Each row was made from one walk, in order. Every step used is in the known rows, and no mark comes twice. Write each row's walk.
Known rows
tetif-fopo-bote: [  3   1   4 -14 -25   8  19 -29  -2  -9  -2 -12 -13  13  39  10 -20   8
   2   9 -29  -6  10 -14  -3  -2  -4  18  25 -36  16   5   6]
zosisi-dubel-funul-tetif-fopo-bote-tamap: [  3  -6   2 -36 -12   2   2  16  10  13  15 -10  -5  22  16  -1 -10 -13
   7  32   7  -3   5  -7  14   0 -39  35   3  16  -9   0  -8]
funul-tetif-fopo: [  2  -5   2 -22 -25   1  31 -11  -8 -15   2 -38   2  19  11   4 -27  15
 -12  -3 -34 -26  -3 -26 -15  -9  -1   8  12  28   9   5   4]
funul-tetif: [ -2  -7  -3   4 -19   2  18  -1   3  -6   7 -23  11   4 -15  -3 -23  12
 -26  -9 -14 -20  -9  -9 -14  -6 -11   1   3  36   1  10   3]
tamap-bote: [ -6   6  -2  14   2  -6  -8 -29   0 -28  -1  24   7 -27 -13  -8  -3   7
   9  -7  10  -2 -15   8 -12   3   8  14   0 -24  26  -2   1]
kapo-fopo-bote-tamap-somek-vero-nula: [ 13  -4 -18  39 -18  33   5 -58 -20 -13 -18  23 -29 -16  44   0  -8 -32
  13  29 -11  20  30 -23 -12   0  -2   9   4 -23  27   2   2]
funul-tetif-fopo-bote: [  1  -5   3 -26 -35  11  31 -39  -9  -1   4 -22  -1  13  27   7 -38   6
  -7   7 -37 -25  -1 -17 -14  -2  -4  22  21  11  14  17  13]
derida-zosisi-dubel-nosi-tamap: [-14  10  12 -18 -26 -26  -2  25 -13  -1   3   0   8   6 -29  10  63   4
  12  -3 -17 -12 -10  15  19  11  -6 -16   5 -21 -25  -9 -10]
nula-somek-vero: [  4   7  -3  19  67   8  10  -8  -7 -16   3  19 -27 -16   3 -11 -26  -1
 -31  18  14  14   9 -16  30 -14  27 -47  14 -18  -9  11 -27]
vero-nula-somek: [  7  -7  -1  36  10   2  -5 -32 -26  16  10  -3   2  -6  28   0  -4 -12
 -24  11   4  -6   1   5  -4 -16  -5 -23  19 -16  10   8 -11]
nosi-tamap-somek-vero-nula: [ 15  -8 -15  60  33  24  -8 -41 -33 -44 -30   0 -16 -20 -15  -3  18 -30
   5 -13  -9  10   9 -46 -20 -10   7 -20   3   1   4  -3   9]
fopo-bote-tamap: [  1  -5  -8  34 -35   0  -4 -20  14  18   8  14 -12 -11  23  -1 -14 -14
  -5   4  -4   6  20 -11   6   7 -21  12   8 -18  19  15  10]
fopo-bote-tamap-nosi-dubel: [  1   2  11  20 -28  -3 -13  -8  17  22   8  24  -4 -16  27  -1 -17 -14
  20   3   6   7   9  11   3  14   6   9   2  -7  15  26  23]
tetif-funul-dubel-nosi-tamap-bote: [ -6  -1   5 -30  61   9 -13  -3 -14  10 -24  -3   6 -18   5   6  14  12
   1 -13  14  20  -6  17   5   2  12   8  -5 -23  -4 -20   0]
bote-tamap-nosi: [  5  -1  -5  38 -22 -28 -11   3   4   3   4   9  -1 -18  -6  -3  -6  -3
  22 -15   9   8  15 -15   4  11   0  -1 -13   6  19   9   2]
bote-tamap-somek-vero-nula: [ 15  -7 -14  81  39 -10 -16 -37 -30 -22  -5  14 -27 -26  13 -14  13 -38
 -12   8   0  12  28 -57 -17   0   5 -13 -10   6  18  -7  -5]
nula-somek: [  1   6  -4  14  32   0   9  -2   7  -5  13  13  -8   1   5  -4 -25   4
 -21   6  20  -3   5  12  25 -16   8 -31  15 -19  -1  15 -17]
nosi-dubel: [ -2   6  24   4  10   7  -6  63  37 -11   4 -24   2  14  -6  -7  14  11
 -27 -14   9  -5 -16  16 -10 -11  13 -21   0  25 -19  -1   7]
fopo-bote-tamap-somek-vero: [  9   0 -12  55  23   6  -6 -51  -7  -9  -1  37 -29 -23  24  -9 -16 -33
  -4  18   2  13  26 -34   1   8   4   6   2 -24  18  14   6]
dubel-funul-tetif: [  1 -14 -29 -17 -27  -1  14   4  13  15  13 -15  13  23 -40  -4 -40  19
 -30   8  11  -6 -13   2   0   0 -33  12  -8  32 -10 -13 -17]
nosi-dubel-zosisi: [-13   6  13 -16  15  22  -4  50  35  11  15  -2  17  16 -32  -4  30   9
 -22 -21   2  -8 -19  25   2 -25  14 -17  -8  19 -21 -16  -1]
funul-tetif-fopo-bote-tamap: [  2  -9   0 -11 -46   3  25 -32  -8   6   6 -23  -7  11  34   6 -35  -2
  -1   5 -36 -22  11 -29 -10   0  -8  21  15  22  20  16  16]
tamap-nosi-dubel-funul-tetif-fopo: [  2   4  11 -40  -9  -7   4  17   9   6   6  -8  16  16  -9   1 -36  17
  20   2  11  -5 -21  22  -6   8  23   3  -8  30  -9   4   9]
tamap-somek-vero: [ 11   7 -11  51  88   7   0 -34 -19 -55 -11  28 -23 -21 -11 -15  -5 -17
 -21  12   9  11   7 -39 -14  -2  24 -16  -7 -16   1  -5 -13]
derida-zosisi-dubel-funul: [ -8   6  -8 -16 -10 -30  -2  18  -7   6  16   9   4  27 -37  -2  39  10
  -7  18   7  -6 -12  -3  17  23 -20   2   8 -23 -14 -25 -30]
dubel-nosi-tamap: [ -7  -5   1 -10 -48   3   3  31   9  -1 -11 -21  13 -13 -28  14  17  10
   5 -25 -17   1  -1  31  12 -21 -12 -20 -11  -3 -30   1   5]
vero-nula: [  7 -13  -1  40 -18   2  -8 -19 -21   9   1 -23  10  -7  13   0  15  -5
 -26  -3 -12  -6  -3  -8 -27  -8 -25  -3  10  -5  11  -7  -5]
derida-zosisi-dubel-funul-tetif-fopo-bote: [ -7   4  -3 -41 -29 -20  13 -18 -21  15  17   5   0  37  -6   5  16   5
   3  31 -15 -20 -11 -10  13  26 -13  19  20 -18  -4 -12 -15]
tamap-nosi: [  1   7   2  11  -1 -15  -3  -6  -1 -10  -1  14  14 -17 -16   0 -19  14
  21 -13   9   3  -8  10  -3  11   9   0  -6 -17  12  12  -1]
funul-dubel-zosisi: [-11   6 -13 -25  55  16  -6  13   9  16  -3   1  15  16   2  -6  49  14
 -16 -23   5   4  -4   3  -4 -23   7 -12  -6   4   5 -19 -14]
tamap-nosi-dubel-zosisi: [ -9  12  16 -18  16   6  -9  20  16  10  10  21  26  -4 -30  -1   5  12
  20 -21  11  -1 -22  36   3  -3  30  -8 -14   6  -5   1   5]
zosisi-derida: [  6  -9  10   3  10  20   2  57   4  -3   8   7   1  -1 -24  -4  -4   3
 -16 -10  10 -16  13  16 -12 -31 -12  13 -17  10   3 -14 -14]
funul-tetif-fopo-bote-tamap-nosi: [  3  -4   3 -16 -45  -3  22 -45 -15   9   5 -10   0   2  34   7 -44  -2
  19   5 -30 -19   7 -22 -11   9   3  23  11  16  25  24  20]
fopo-bote-tamap-nosi: [  3  -1  -3  31 -35  -9  -9 -33   6  21   7  30  -4 -22  20   1 -25 -13
  22   4   2   9  17  -2   9  16  -7  17   3 -24  26  25  14]

Which walk is each row?
[ -4   0   8 -30  70   5  -6  17  -5  24 -11 -14   4  -4  12   4   8  20
 -30  -3  12  16  -1  16   4   1   5   2  -6 -21 -15 -22 -14]
tetif-funul-dubel-nosi
[  3  -1 -17  11 -63  25  13 -12  17  -3 -10   8 -19   4  28   6 -16  -6
  15  13  -9  15  25  -1   5   0 -17  15   6 -19  21   6   4]
kapo-fopo-bote-tamap
[ -8   3  -8 -22 -18 -29   5   8 -13   9  19   2   8  30 -38  -2  28  10
  -9  18   0 -16 -16  -4  11  23 -18   5   7   1 -13 -19 -23]
derida-zosisi-dubel-funul-tetif
[ -3  -4   4 -28  55  12  -6  19  -7  19 -22 -22   4  -6   3   9  16  16
 -15 -16   8  18   1  13   7  -1   2  -2  -4 -14 -17 -20  -4]
tetif-funul-dubel-nosi-tamap
[  5   2 -14   5 -58  20  10 -25   9   0 -12  21 -12  -6  28   8 -24  -6
  36  11  -3  18  23   7   6   9  -6  18   2 -21  27  14   8]
kapo-fopo-bote-tamap-nosi
[  2  -1  17 -25 -37   2  18 -21  -5  10   6 -15   0   8  40   6 -37  -3
  16   5 -26 -20   0 -10 -11   5  17  17  10  33  15  26  29]
funul-tetif-fopo-bote-tamap-nosi-dubel
[  4  -4   0   5 -29 -21 -11  28  17  20  12  -3   6   1 -11  -6 -21  -2
  14  -6  18   2   0   3  -1  12   6   0 -20  50   0   6  10]
bote-tamap-nosi-dubel-funul-tetif
[-17  13  12 -21 -25 -28  -8   1 -20  -9   3  16  10  -7 -25   7  62   1
  28  -1 -12 -12 -16  21  14  14   4  -4   2 -31 -10  -8  -5]
derida-zosisi-dubel-nosi-tamap-bote
[ -9  12   8   1  -1 -29  -1  17 -11 -11  11   5   1  14 -20  -1  51   7
  -5   6  -7 -14 -10  -7  11  20  -5  -6  14 -25  -5 -12 -18]
derida-zosisi-dubel
[ -1   0  -3  12  13   9   0  -4 -11 -27 -21   4  -3 -27 -26   6  16  -9
   5 -11 -11   9   5  10   4 -18  10 -27 -18  -8 -28  -1   2]
dubel-nosi-tamap-somek-vero
[-10   6   2 -32  16   2 -16  14  -1  -2 -27 -10  11 -13  19   3  47  10
  17 -25   3   8  -7  34  -8 -18  16 -18 -12   2  -3   0  10]
funul-dubel-nosi-tamap-bote
[ 12  -7  -9  65  15   6 -13 -69 -24   2  -1  31 -25 -28  38  -7  -8 -43
  -5  23  -4  11  26 -35 -13   8  -3   8   7 -25  25  13   9]
fopo-bote-tamap-somek-vero-nula
[  2  -6  -1   0 -41  -3  -6 -16  17  38  14  19   2  -3  14  -2 -40 -12
  17  13  11   4   2  10   3  16  -4  19  -3  17   9  22  20]
fopo-bote-tamap-nosi-dubel-funul-tetif
[-15  13  15 -19 -12 -34   0  24 -13   4  14   6   9   7 -20   5  55   9
  -2   9 -13 -15 -12  20  17  12  -4 -10   4 -29 -22 -10 -20]
derida-zosisi-dubel-nosi
[ 10  -3 -16  42  13  15  -3 -22  -5 -50 -22  -2  -5  -4 -28   2  11 -17
  14 -26   2   1   6 -19 -12  -7  -3 -10   0   0   3   3  15]
nosi-tamap-somek
[  2   3  12  29 -13 -23 -17  36  19   4   5   1  -1 -10   1  -6   1  -5
  18 -17  15   6   7  -1  -2   8  16 -10 -15  26   7  10  13]
bote-tamap-nosi-dubel
[ -1  -2   4 -13  -1   4  -7  66  41   5   9 -19   5  31 -27  -8  -2  16
 -29   1  26   4 -20  24  -2  -7  -4 -12  -8  29 -30 -18  -6]
nosi-dubel-funul
[  3 -14 -25 -38 -34  -2  24  -3   0   9  10 -27   6  35 -22   1 -40  21
 -18  13  -4  -9  -7 -12  -2  -2 -26  17   0  25  -8 -17 -15]
dubel-funul-tetif-fopo
[  1   4  14 -44 -12   1   5  -2  10  18   6   4  14  11   5   4 -45  12
  25  11   8  -3 -21  28  -5  14  19  14  -3  17  -3  13  17]
tamap-nosi-dubel-funul-tetif-fopo-bote
[  0  11  24  -1  13  -7 -10  32  19  -8   0   4  14  -8  -9  -3  -6  13
  16 -14  17   1 -20  27  -9   7  30 -13  -8   9  -3  14  12]
tamap-nosi-dubel
[ -6  -1  -9 -25  87  21  -5   0  -6  29  -5   3   9   7  -9   0  18  16
 -31 -13  13  14  -2  -6   8  -2   3  11   0 -19  -1 -35 -19]
tetif-funul-dubel-zosisi
[-10   7  24 -27   2   4 -16  38  10 -19  -5  -1  11 -24 -10   5  42 -10
  33  -4   5   2 -11  38  16 -18 -14   6 -10 -15 -21   5   1]
zosisi-dubel-nosi-tamap-bote
[  1   0   1 -21  20  -1 -10  47  23  -5  11  -6   3  17 -21  -7  13   2
  -8  19  29   9  -7  12  17  -5 -41  15  -5  -3 -24 -15 -28]
zosisi-dubel-funul
[  1  -8   5 -29 -35   6   5  32  29  24  13 -25  -4  33   8  -3 -23   2
 -14  13   3  -7  -7   7  -4  -1  -2   8   1  47 -15  -3  13]
nosi-dubel-funul-tetif-fopo-bote-tamap
[  5  -4   2  -7 -31 -22  -2  21   8  15   8 -12   0   9   3  -2 -22   1
  22  -3   6  -1   4  -7   0  10  10   4 -14  46   4   2  11]
bote-tamap-nosi-dubel-funul-tetif-fopo
[  1   0   0 -14  86  13  -9  -9 -18   3 -23  -6   0  -7   5   6  14   3
 -11 -11  14  17   3   8   0   0  11   0  -8 -19 -13 -19  -1]
tetif-funul-dubel-nosi-tamap-somek
[ -6   3   2 -29  12   3  -9  38   7   3 -25 -27   9   2  18   7  48  14
   2 -27  -2   8   0  28  -6 -22   6 -28 -10  12 -16   0   4]
funul-dubel-nosi-tamap
[ 12  -2 -17  49  42  23  -1 -24 -14 -59 -30   4 -19 -17 -28  -4  11 -20
   7 -17  -3  12  10 -41  -8  -7  12 -21  -1   1  -3   0   7]
nosi-tamap-somek-vero
